Each row was made from one path, in order. Every step used is in the known rows, and no mark comes twice. Write each row's path.
In the rows, zero is written as 128.
Known rows
dugo -> zuze -> sufud -> suze -> kamas: [170 175  51 114 136 134 151 135 124 164 122 139 100 131 127 146 157 116
  88 110 134 159 102 176 166 144 186 129 156  89 147 161 124 153 161  87
 182]
zuze -> sufud: [182 155  96 126 167 118 135 120 118 167 106 120 115 144 123 137 119 117
 129 113  98 117 123 114 178 147 144 120 137 101 151 126 143 179 185 146
 149]
sufud -> zuze: [177 163 111 151 131 145 134 156 133 104  86 119 136 153 115 140 129  94
 135 107  97 114 125 158 119 126 144 140 146  83 158 168 144 160 124 105
 145]
sufud -> suze -> fito -> rovev: [176 171  99 106 138 230 139 152 146  98 105 119 146 126 121 107 114  87
 154 105  79 148 130 139 137 141 134 134 134  94  98 119 118  86 103 135
 135]
nali -> deveva -> kuge -> vamuf: [170 163 162  91 168 149 140 100 105 165 100 127 123 141  83 156 162  94
 143  98 102 132 114  84 123  82 138 110  98 140 155 172  90 191 138 131
 107]
dugo -> zuze -> sufud -> suze -> fito -> vamuf: [204 188  59  89 158 170 150 118 113 135  82 151 110 155 102 132 131  97
 109 122 103 154 117 171 188  85 170  83 150 108 152 142 143 143 178  64
 142]
vumeg -> rurob -> nali -> vamuf: [186 131 133 107  83 109 107 151 139 179 124 111 154 153 103 136 121 127
 143  89 133 102 180 137 119 142 149 120 132 177 119 160 122 161  67 131
 101]
nali -> vamuf -> fito -> suze -> kamas: [152 126 131 146 115 155 146 144 108 155 109 137 143 104  86  88 131 113
 143 133 136 201 110 122 129 200 167 190 101 177 178 149 121 163  92  94
 182]
fito -> vamuf -> nali -> deveva -> kuge -> suze -> kamas: [153 199 103  43  79 128 140  99  94 191  86  93 151 169  92 180 134  70
 107  96  96 113 121 110 129 111 137 130 161 148 180 189 109 171 134 141
 118]
suze -> fito: [174 152  70 105 164 174 141 152 126 115 104 127 134 145 112 106 105  97
 156 136  97 130 141 127 162 139 129 112 109 128 132 126 142 112 124 125
 134]
kamas -> suze -> fito -> vamuf -> nali -> deveva -> kuge: [166 226  72  20 139 162 142  90  85 131  85 136 107 154 117 158  92  85
 150 137  66  90 133  85 154  94 120  94 123 181 160 144 136 162 146 141
 114]
nali -> deveva -> fito: [188 155 133 111 126 153 113 122 145 133 113 108 172 112 114 141 112  84
 163 131  88 116 126 104 130 156 129 133 127 102 180 153 122 130 104 150
 107]
vamuf -> fito -> rovev: [195 145 123 151 170 222 138 149 142 149 111 119 152 142  95  91 139  94
 177 100 112 146 110 138 146 157 140 167 143 103 144 147 133 122 104 119
 103]
kuge -> vamuf -> fito: [190 134 151 156 170 159 153 137 134 152  94 160 147 146  79 120 159 108
 162 104 157 198 120 133 148 131 158 144  92 166 130 147 133 157 140  85
 128]
rurob -> neso: [149 153  85 130 104  98 133 150 156 129  98 129 154 138 108 109 138  96
 159 113 106 155 115 148 119 120 116 123 131 115 145 117 124 108 109 148
 159]
rurob -> vumeg: [127 155  95 120 106 130 135 125 133  91 100 125 150 121  84 117 125 108
 131 160  98 142 128 122 125 159 122 104 118 121 164 130 146 144 119 162
 139]
kuge -> vamuf -> nali -> deveva -> fito: [204 153 151 101 129 121 105 100 134 166  69 130 181 133  96 161 106  98
 139  87 148 145 134 116 132 142 134 134  96 161 142 175 114 153 117 122
  96]
deveva -> nali -> vamuf -> fito: [179 150 157 155 132 150  99 168 134  97 101 122 145 142  92 119 119 110
 159 106 151 150 103 125 158 145 154 163 129 190 130 134 119 187  82 147
 143]
deveva -> fito -> suze -> kamas: [141 137 103 115  48 140 142 131 118 135 112 124 181 119 122 117 114 105
 128 123 118 162 121 152 157 235 146 164 127  61 166 143 103 115 121 118
 166]
kamas -> suze: [148 201  95 102 112 129 144 126 122 123 117 136 120 114 158 134 126 115
 147 147  87 131 121  96 142 145 126 128 134 111 123 113 135 151 132 137
 157]
rurob -> nali -> deveva: [184 166 110  96 119 101  92 124 175 193 114  93 175 134  93 157 139 101
 151 130  96  93 149 105 163 132 155 116 123 145 152 170 112 158  90 151
 112]
suze -> fito -> rovev: [186 159  86  97 165 212 148 130 125 128 102 115 135 142 105  93 109  98
 157 111  84 112 132 131 159 155 112 118 123 100 110 133 133 104  99 118
 105]
nali -> deveva -> fito -> vamuf: [187 160 151 101 124 145 114  91 125 140  96 110 180 131  85 149 116  82
 160 139  75 127 130  93 141 124 126 113 132 132 187 149 135 144 117 122
  95]
kamas -> suze -> fito -> rovev: [169 205  69  66 142 190 160 114 112 123 114 137 106 123 141 107 106 105
 165 135  65 111 124 113 162 166 106 115 126 100  95 113 139 115 105 114
 128]
sufud -> suze -> fito -> vamuf: [158 172 103 101 134 184 141 138 141  81  92 132 153 145 101 129 113  80
 145 140  80 171 145 123 138 102 137 106 121 150 124 111 142 105 133 125
 143]
rurob -> nali -> vamuf: [168 131 135 123  96 107 105 133 151 180 112 102 160 139  89 139 121 114
 128 120 125 121 160 118 148 146 147 117 101 165 136 143 105 183  74 116
 136]
deveva -> nali -> vamuf -> fito -> suze -> kamas: [147 152 140 137  95 130 111 162 111 118 103 127 148 125  92 111 125 121
 141 120 155 167  90 133 168 202 172 189 130 188 138 145 110 181  82 135
 176]
vamuf -> fito: [183 141 115 158 162 186 138 168 146 129 113 133 152 141 103 108 137  98
 171 127 121 162 121 133 149 138 154 163 130 132 164 141 138 130 136 134
 130]
fito -> vamuf: [161 159 125 121 134 128 138 100 117 135  90 117 153 152  88 137 138 101
 133 137  87 150 130 102 143 100 124 101 135 155 152 129 150 149 143  97
 120]
kuge -> fito -> suze -> kamas: [119 171  64 116  81 149 164 158 107 186 104 129 146 127 118  96 137  99
 137 145  84 166 123 155 166 223 160 172 163 100 152 142 115 135 123 136
 187]
rurob -> vumeg -> nali -> deveva -> kuge -> suze -> fito -> rovev: [151 181 123  45  78 215 142 109 126 112  91 105 115 159  63 120 116  55
 114 120  90  75 115 140 125 151 119 102 141  56 157 168 134 173 124 182
  68]
rurob -> nali -> deveva -> fito: [187 151 121  98  89 127  88 129 175 176 118  96 200 137  90 157 119  87
 163 129 102  90 158 127 161 167 150 115 117 105 165 170 101 145  85 150
 105]
vamuf -> fito -> suze: [180 149 118 146 120 186 131 165 134 134  86 140 171 124 105  81 127  96
 163 130 116 178 106 138 154 166 171 180 126 109 184 136 126 124 146 121
 145]

Write each row's path
[187 165  72  82 150 157 129 113 114 130  65 121 159 170  92 133  85  88
 141 119 100 123 148 127 161 112 123  99 122 189 141 141 161 118 137 109
 105]	suze -> fito -> vamuf -> nali
[175 194 100  68 101 178 115 145 104 186  67 103 150 137 112 128  96  73
 142 107  81 101 121 129 142 135 151 168 156 129 202 175  82 166 140 184
 115]	vamuf -> nali -> deveva -> kuge -> fito -> suze
[176 156 167 149  99 146  93 163 121  99  84 125 158 125  93 100 111 108
 151 114 143 158  95 130 165 166 168 179 129 169 146 127 102 180  88 135
 151]	deveva -> nali -> vamuf -> fito -> suze
[153 210  74  64 134 148 163  97 100 109  96 150 114 142 122 132 110 103
 154 163  64 134 137 101 169 124 119  88 126 153 118 103 162 138 142 103
 142]	kamas -> suze -> fito -> vamuf
[190 159 117  80 109 106  96 139 161 203 131 101 165 144 108 151 139 115
 161 101 103  72 172 125 134 129 162 114 152 158 136 189 126 135  87 165
  79]	vumeg -> rurob -> nali -> deveva
[160 145 156 113 138 162 159 115  91 140  99 143 117 176  95 142 152 105
 126  79 128 152 121 117 137  89 133 105  96 124 134 149  83 192 161 109
 128]	deveva -> kuge -> vamuf
[182 139 185 107 104 151 104  80 150 139  95 104 155 158  89 161 115  70
 134 133 110 105 130 113 133 132 132 123 148 126 159 162 172 167 139 136
  76]	vumeg -> nali -> deveva -> fito -> vamuf
[182 184 128  68 140 148 113  88 101 153  69  98 155 168  90 170 117  79
 129 106  89 103 127  91 128  69 125 113 141 183 188 172 121 176 141 136
  91]	fito -> vamuf -> nali -> deveva -> kuge
[158 200  59  76 136 155 152 130 117 103 115 148 106 124 145 120 101 111
 159 154  80 126 131 108 168 152 122 110 115 127 114 104 150 124 131 131
 153]	kamas -> suze -> fito
[172 197  92  89 128 146 123 123 121 196  79 107 159 156  87 139 112  71
 154 138  69 128 141 121 142 127 137 135 174 191 168 160 142 159 125 148
 108]	kuge -> fito -> vamuf -> nali -> deveva
[163 160  84 111 132 199 131 170 155  79 110 130 140 125 125 120 110  85
 150 126  89 157 140 134 140 126 143 127 121 117 112 112 123  95 123 142
 153]	sufud -> suze -> fito
[178 205 120  49  88 143 127 104 102 167  67  95 158 163  94 170 116  64
 114  90  86 105 125 104 125  75 134 120 163 136 187 168 105 177 146 142
  91]	fito -> vamuf -> nali -> deveva -> kuge -> suze
[208 183  51  98 159 177 145 145 128 131  94 149 104 140 121 121 123 105
 111 115 115 146 112 176 176 112 173 103 144  90 153 139 129 134 164  88
 152]	dugo -> zuze -> sufud -> suze -> fito
[201 161 112  98 115 147  88 128 144 146  86  98 188 124 123 157  82  80
 151 107 119 104 134 119 124 155 127 147 128 132 181 169 123 125 104 166
  99]	vamuf -> nali -> deveva -> fito
[157 143 162  96  86 182 102  88 153 105  96 106 153 127  68 130 112  77
 133 137 106  94 119 136 113 192 113 123 137  83 157 165 165 153 109 173
  66]	rurob -> vumeg -> nali -> deveva -> fito -> rovev
[171 160  83  90 160 166 149 112 110 117  82 129 142 164  81 112 113  95
 153 145  80 134 143 116 166 112 119  87 116 163 138 126 162 126 141  96
 118]	suze -> fito -> vamuf
[166 165  92  81  81 127  99 117 125 171  86 101 189 110 124 146  93  92
 131 116 123 123 123 128 135 209 149 175 130 134 186 184 113 117 101 154
 139]	vamuf -> nali -> deveva -> fito -> suze -> kamas
[163 155 157 133 108 114  93 148 121  91  96 106 137 134 107 134 116 118
 133 107 132 128 110 108 149 139 136 138 130 171 113 124 110 192  77 152
 144]	deveva -> nali -> vamuf
[163 128 120 105  65 119 127 161 133 201 129 127 167 147  90 116 133 130
 146 102 150 142 163 160 139 206 185 166 127 186 148 183 119 153  73 114
 136]	vumeg -> rurob -> nali -> vamuf -> fito -> suze -> kamas
[177 169 109 101 122 123 112 103 118 145  67 105 170 162 103 154 106  98
 121 114 110 132 138 115 136 102 125 121 144 176 156 146 150 145 144 114
 115]	fito -> vamuf -> nali
[190 212  73  40 103 149 136 120 123 156  64 105 168 149  93 138  97  63
 131 116  81 120 140 126 145 119 136 113 150 134 156 149 130 133 123 131
  94]	kuge -> suze -> fito -> vamuf -> nali -> deveva
[196 184  76 121 143 153 135 141 128 148 102 143 113 125 128 136 144 111
  99 106 122 152 105 167 162 106 177 119 160  74 157 142 121 154 170  93
 157]	dugo -> zuze -> sufud -> suze
[132 121 159 131  89 137 113 111 135  87  89 120 119 135  71 126 109 104
 105 149 138 138 128 120  97 160 120 116 114 159 148 140 175 200 108 146
 119]	rurob -> vumeg -> nali -> vamuf
[191 160 155  86 112 152 121 124 138 208  94 134 173 156  56 143 157  92
 156 101 125 129 129 126 175 129 192 134  90 135 178 187  66 192 134 122
 115]	rurob -> nali -> deveva -> kuge -> vamuf -> fito -> suze
[144 190  72  63  97 158 129 140  95 200  86 104 141 144 112 138 113  80
 129 109  97 108 117 131 146 170 157 174 153 146 193 193  85 162 127 181
 143]	vamuf -> nali -> deveva -> kuge -> fito -> suze -> kamas
[172 155 140  99 124 157 137 123  96 151  73 134 134 182 101 161 129 104
 122  57 150 137 123 126 134  92 133 122 105 142 137 166  89 180 157 126
 115]	deveva -> kuge -> vamuf -> nali
[171 162 106 134 145 139 129 145 140 138 109 125 124 125 136 150 118 104
 129 108  95 141 128 126 155 139 159 135 143  95 137 113 127 157 187 165
 169]	zuze -> sufud -> suze
[176 154 128  84  93 101 120  88 114 188  71 132 186 119  96 158 117 108
 119  97 158 170 123 131 138 199 154 163  97 158 148 190 103 147 117 106
 141]	kuge -> vamuf -> nali -> deveva -> fito -> suze -> kamas
[151 180  91 123  84 169 145 165 117 171  85 129 158 126 115  76 117  89
 146 143  76 162 130 150 163 185 153 160 158  79 161 118 106 139 135 143
 148]	kuge -> fito -> suze
[186 180 123  81 148 113 100  88 123 167  67  97 171 143  91 165 113  91
 132 122  97 121 131  89 128  91 132 117 142 201 172 171 150 151 129 129
  94]	fito -> vamuf -> nali -> deveva
[142 113 154 146 104 166 117 131 143  89  91 133 120 142  57 111 111  95
 124 152 149 156 125 139 108 166 140 139 112 176 169 147 187 195 112 144
 118]	rurob -> vumeg -> nali -> vamuf -> fito
[154 180  98  92 104 193 155 140  86 166  82 116 130 209  93 138 116  70
 138  96  84 116 142 144 154 102 130 121 169 136 175 147 108 177 155 152
 113]	deveva -> kuge -> fito -> vamuf -> nali
[122 173 139  84  99 174 142  95 116 131  85 121 113 178  43 139 131  59
 125 159  75 100 130 125 129 127 132  94 154 143 184 166 162 214 153 182
  87]	rurob -> vumeg -> nali -> deveva -> kuge -> fito -> vamuf
[182 161 124  68 103 138 109 141 139 195 134 106 145 171 103 161 137 106
 158  85 100  59 166 131 137 108 156 109 146 137 155 195  97 160 107 175
  73]	vumeg -> rurob -> nali -> deveva -> kuge
